What can hang from each mark:
sanim: zinum
kipu: fafi kufiz
bipen: fafi kufiz
zinum: kufiz
galab: fafi kufiz
fafi: bipen galab kipu
libedo: fafi
kufiz: bipen kipu zinum

Each row was made from one small tree. The marks that hang from a mark follow it in brackets, in alphabetical order. Every link used is in the known rows. Write each row's tree.
Known rows:
sanim(zinum(kufiz(kipu(fafi(galab))))): [ 2.03 -0.59  0.14 -2.44 -1.31 -1.71  1.45  4.00 -0.40  0.38  2.00  2.13
 -0.55 -1.58  2.11  2.83  1.74 -0.86  0.66 -0.57  0.09]
galab(kufiz(bipen kipu zinum)): [ 2.25 -1.52  0.52 -0.48 -1.11 -4.57  0.08  3.23  6.73 -0.02  0.78 -2.02
  0.29  0.58 -0.61 -1.96  4.88 -4.96  5.38  1.76  1.17]
fafi(bipen kipu): [ 0.78 -2.64  2.47  2.44  0.03 -0.30 -0.42  1.81  2.04 -0.33  0.78  0.17
 -2.75  1.31  0.54 -1.69  2.10 -0.81  0.99 -2.26  0.24]
fafi(bipen(kufiz) galab kipu): [ 1.22 -4.09  3.56  1.61  1.50  0.61  1.33  3.47  3.65  0.43  4.32 -0.98
 -2.45  1.29  0.98 -2.99  0.95 -2.38 -0.06 -4.85  0.78]
libedo(fafi(bipen galab(kufiz(zinum)))): [ 3.55 -0.93  1.88  3.61  0.85 -1.20  0.53  1.00  0.87  1.63  3.01 -2.25
 -1.60  0.21  0.18 -3.43  0.31 -0.53  2.12 -1.24 -0.93]
kufiz(bipen kipu zinum): [ 1.44 -2.52 -0.20 -1.13 -1.46 -4.45  1.06  2.43  4.68 -1.35 -0.28 -1.02
  0.35  0.27 -0.68 -0.41  4.80 -6.30  4.14  0.39  0.68]
kipu(fafi(bipen) kufiz): [ 0.81  0.26  1.27 -2.11 -0.14  0.95  0.97  4.06 -2.77  0.77  1.01  1.58
 -2.74  0.62  0.80  0.07 -0.82 -0.95  0.54  0.69 -3.11]
kipu(kufiz): [ 0.99  0.10  0.42 -2.44  0.10 -0.67  0.91  1.52 -1.04  0.68  0.74  1.01
 -0.54 -0.45  0.07  0.92 -1.82 -0.17 -0.35  1.98 -2.37]
kipu(kufiz(zinum)): [ 1.70 -0.85 -1.07 -2.24 -0.14 -3.93  1.28  1.99 -0.68  0.51  0.65  0.50
  0.96 -1.40  0.12  0.05 -1.09 -1.35  0.77  1.84 -2.41]
libedo(fafi(bipen(kufiz(kipu zinum)))): [ 2.46 -4.58 -0.22  2.02 -0.09 -2.11  2.72  2.62  2.90 -0.60  1.51 -0.15
  1.02  0.76 -0.74 -2.82  0.40 -5.21  3.19 -2.66 -0.67]
libedo(fafi): [ 0.81  0.07 -0.28  2.25 -0.05  0.71  0.49 -1.52 -1.01  0.43 -0.02 -0.29
 -0.32 -0.19 -0.63 -0.27 -1.36  0.30  0.22  0.42 -1.46]
zinum(kufiz(kipu(fafi(bipen galab)))): [ 1.63 -1.84  0.95 -2.82 -1.46 -0.17  0.80  4.52 -0.47 -0.03  0.87  0.74
 -2.63 -0.61  1.41  0.95  2.20 -3.23 -0.07 -3.13 -0.80]
kufiz(bipen(fafi(galab)) kipu zinum): [ 2.71 -3.30  1.36 -1.10 -0.86 -2.72  3.98  3.17  4.68 -0.32  2.35 -1.58
 -1.51  1.56 -1.54 -1.05  4.75 -6.04  1.63 -2.02  1.01]
sanim(zinum(kufiz)): [ 0.59  0.33 -1.68 -1.33 -0.67 -1.40  0.03  0.37 -1.92 -0.58  0.62  2.25
  0.38  0.31  0.19  2.09  0.28  2.99  0.80  0.79 -1.68]
bipen(fafi(galab kipu) kufiz(zinum)): [ 1.98 -4.35  1.37  0.92  0.40 -2.64  3.79  4.32  4.77  1.42  4.97 -2.26
 -0.04  0.96 -1.12 -3.72  0.86 -3.11 -0.77 -4.50  1.14]
galab(fafi): [ 1.41 -0.12  1.03  0.56 -0.24  0.97 -0.32 -1.02  1.84  1.38  0.45 -0.29
 -1.58  0.90 -0.55  0.02  1.15 -0.58 -0.49  2.10  1.84]
bipen(fafi(galab(kufiz(kipu zinum)))): [ 3.60 -2.08  1.70  0.86 -0.88 -3.35  2.97  3.95  5.35  1.75  3.08 -1.71
  0.06  0.12 -1.02 -2.40  2.19 -2.81  0.90 -1.83  1.96]
bipen(fafi(galab)): [ 1.37 -0.61  1.61  0.40  0.17  1.74  2.93  0.70  0.02  0.96  2.54 -0.93
 -2.07  1.34 -1.01 -0.65  0.20  0.11 -2.49 -2.44  0.28]
galab(kufiz): [ 0.72  0.94  0.92  0.68  0.18 -0.10 -1.27  0.89  2.36  1.24  1.12 -1.08
 -0.07  0.40 -0.08 -1.53  0.08  0.80  1.36  1.03  0.50]
bipen(kufiz(kipu)): [ 0.42 -2.94  0.01 -0.83 -0.14 -0.64  1.78  2.90  4.28 -0.40  1.39  0.15
  1.64  0.36 -0.04 -0.87  0.27 -4.21  1.07 -1.40  1.06]

Write each row's tree:
[ 1.93  1.26  1.32 -1.02 -0.07 -2.07  0.01  4.19  2.68  2.07  3.09 -3.56
 -1.31 -0.28  0.62 -2.37  3.84 -3.40  3.67  0.92  0.44] => kipu(fafi(galab(kufiz(bipen zinum))))
[ 1.20 -3.66  2.71  1.34  0.73  0.95  3.47  3.43  4.20  1.56  5.06 -1.43
 -1.64  1.82 -1.25 -2.91  0.37 -1.94 -1.89 -4.52  0.76] => bipen(fafi(galab kipu) kufiz)
[ 1.78 -0.46  0.42 -1.28 -1.66 -4.01  0.09  5.52  5.43  0.65  0.88 -2.03
 -0.09 -0.07  0.18 -1.94  5.05 -5.81  5.75  1.70  1.05] => galab(kufiz(bipen kipu(fafi) zinum))
[ 3.60 -2.49  1.47 -0.29 -0.60 -4.81  0.29  2.30  4.16  2.47  1.49 -0.23
 -1.24 -0.85 -0.16 -0.71  1.40 -2.49  0.31  2.70  0.47] => galab(fafi(kipu(kufiz(zinum))))
[ 2.51 -4.08  2.64  1.83  0.76  1.87  3.39  1.92  2.07  0.07  3.25 -0.39
 -1.18  0.77 -0.12 -1.75 -0.38 -4.33  0.85 -3.50 -0.39] => libedo(fafi(bipen(kufiz(kipu)) galab))
[ 1.76 -4.08  2.84 -0.18  0.78  1.09  2.66  3.47  3.36 -0.43  3.32  0.10
 -0.90  1.10  0.63 -1.51  0.83 -4.67  0.65 -4.04  1.38] => fafi(bipen(kufiz(kipu)) galab)
[ 3.98 -2.48  3.35  5.31  0.62 -2.80 -0.11  2.15  3.49  1.75  3.37 -2.58
 -2.39 -0.37  0.51 -4.23  1.33 -1.05  2.31 -2.59 -0.46] => libedo(fafi(bipen galab(kufiz(zinum)) kipu))
[ 0.70  0.20 -0.96 -1.86 -1.38 -0.07  1.99  1.20 -0.39 -1.08  1.61  0.88
 -2.46  4.22 -2.37  1.25  3.40  1.17  1.74  0.37 -2.67] => sanim(zinum(kufiz(bipen(fafi))))
[ 1.31  1.06  2.05 -4.37  0.18  1.08  1.76  3.94 -1.15  1.51  2.68 -0.75
 -3.48 -0.16  1.01  1.01  1.19 -3.33  0.92  1.89 -2.59] => kipu(fafi(galab) kufiz(bipen))
[ 3.32 -2.49  1.73 -1.34 -0.74 -4.38  0.14  2.72  5.14  1.57  1.66 -1.47
 -2.93  0.80 -0.74 -0.90  4.26 -4.66  2.40  4.16 -0.25] => galab(fafi(kipu(kufiz(bipen zinum))))
[ 2.68 -4.44  0.45 -0.59 -0.25 -2.33  5.13  4.32  4.67  0.49  3.90 -1.12
  1.35  0.67 -1.25 -2.28  0.92 -5.05 -0.30 -4.15  1.69] => bipen(fafi(galab) kufiz(kipu zinum))
[ 0.37 -1.88 -0.99 -3.88 -1.85 -2.19 -0.23  1.62  2.96 -1.82 -0.94 -0.44
 -1.35  0.93 -1.02  1.66  4.22 -4.21  2.34  0.41 -1.39] => zinum(kufiz(bipen kipu))
[ 0.29  1.16  0.68 -4.25 -0.71  0.34  0.87  3.90 -1.08  0.67  1.03 -0.08
 -2.52  0.67  0.11  0.99  1.24 -2.77  2.05  3.23 -3.03] => kipu(fafi kufiz(bipen))
[ 2.89 -0.71  2.73 -0.02 -0.98  0.12 -0.70  1.30  8.24  1.36  0.95 -2.05
 -2.58  2.45 -1.11 -1.20  5.47 -4.43  3.74  3.58  2.74] => galab(fafi kufiz(bipen kipu))
[ 4.13 -3.59  2.93  2.21  0.59 -3.20  2.08  2.70  0.42  1.31  3.12 -0.52
 -2.65 -1.28  0.65 -1.66 -0.55 -2.30  0.55 -1.36 -3.02] => libedo(fafi(bipen galab kipu(kufiz(zinum))))
[ 1.57 -2.11  0.52 -0.78  0.96 -0.49  2.39  5.06 -0.10  0.99  3.95 -1.14
 -0.50  0.32  1.08 -3.09  0.60 -3.87  1.01 -3.82  0.23] => kipu(fafi(bipen(kufiz(zinum)) galab))
[ 2.38 -1.43  1.15 -1.77 -1.07 -0.62  1.59  4.57 -1.06 -0.26  2.05  2.71
 -2.02  0.07  2.18  1.92  2.46 -0.97  1.60 -1.90 -0.60] => sanim(zinum(kufiz(kipu(fafi(bipen galab)))))
[ 1.09 -1.25 -0.80 -0.87 -0.98 -2.05  2.34  1.60  1.69 -0.61  1.15 -1.64
 -1.28  2.98 -2.64 -1.75  3.84 -2.83  1.84 -0.51 -0.58] => kufiz(bipen(fafi) zinum)
[ 1.59 -0.24  0.31 -2.14 -0.32  0.69  2.86  1.37 -0.34 -0.47  3.40  0.27
 -3.13  3.33 -1.67  1.52  3.53  0.92  0.33 -0.77 -1.97] => sanim(zinum(kufiz(bipen(fafi(galab)))))
[ 1.71 -0.62 -0.07 -2.17 -0.58 -2.56  1.34  4.74 -2.41  0.83  0.95  1.29
 -1.24 -0.40  0.79 -0.69 -0.48 -2.38  1.72  0.58 -3.01] => kipu(fafi(bipen) kufiz(zinum))
[ 3.96 -1.68  1.15  1.02 -1.26 -4.01 -0.51  1.86  7.28  2.04  0.83 -1.34
  0.49 -0.13 -0.38 -1.86  3.16 -3.70  2.74  2.67  3.69] => galab(fafi kufiz(kipu zinum))
[ 0.90 -2.29 -0.80 -3.49 -2.26 -0.91  2.25  2.58  3.22 -1.39  0.08 -0.32
 -2.43  3.08 -2.73  0.80  4.39 -3.64  1.02 -0.56 -1.53] => zinum(kufiz(bipen(fafi) kipu))
[ 0.53 -0.83 -1.64 -3.40 -2.30 -2.00 -0.19  3.58  0.43 -0.30 -0.98  0.94
 -0.28 -1.37  0.63  1.67  1.60 -2.70  0.58 -0.28 -0.58] => zinum(kufiz(kipu(fafi)))
[ 1.28  2.05  2.19 -0.14  0.37  0.90 -0.46  3.19  0.83  2.86  2.87 -1.86
 -1.55 -0.89  1.38 -1.45  0.23  0.00  0.25 -0.15  0.83] => kipu(fafi(galab(kufiz)))
[ 1.66 -3.76  1.22  2.09 -0.05  1.20  2.27  1.98  2.28 -0.64  1.69  0.43
 -0.49  1.90 -0.88 -2.03 -0.47 -4.03  2.10 -2.54 -1.13] => libedo(fafi(bipen(kufiz(kipu))))
[ 3.27 -3.77  3.18  0.06  0.57 -4.07  1.55  4.08  1.56  0.96  3.09 -0.02
 -2.42 -0.91  1.26 -1.34  0.95 -2.53  0.48 -1.63 -1.52] => fafi(bipen galab kipu(kufiz(zinum)))
[ 1.02 -1.65  0.41 -0.30 -1.31 -1.77  1.58  2.57  2.48 -1.00  2.31  0.61
 -3.15  4.07 -2.07  0.41  4.63  0.76  2.01 -0.44 -2.02] => sanim(zinum(kufiz(bipen(fafi(kipu)))))
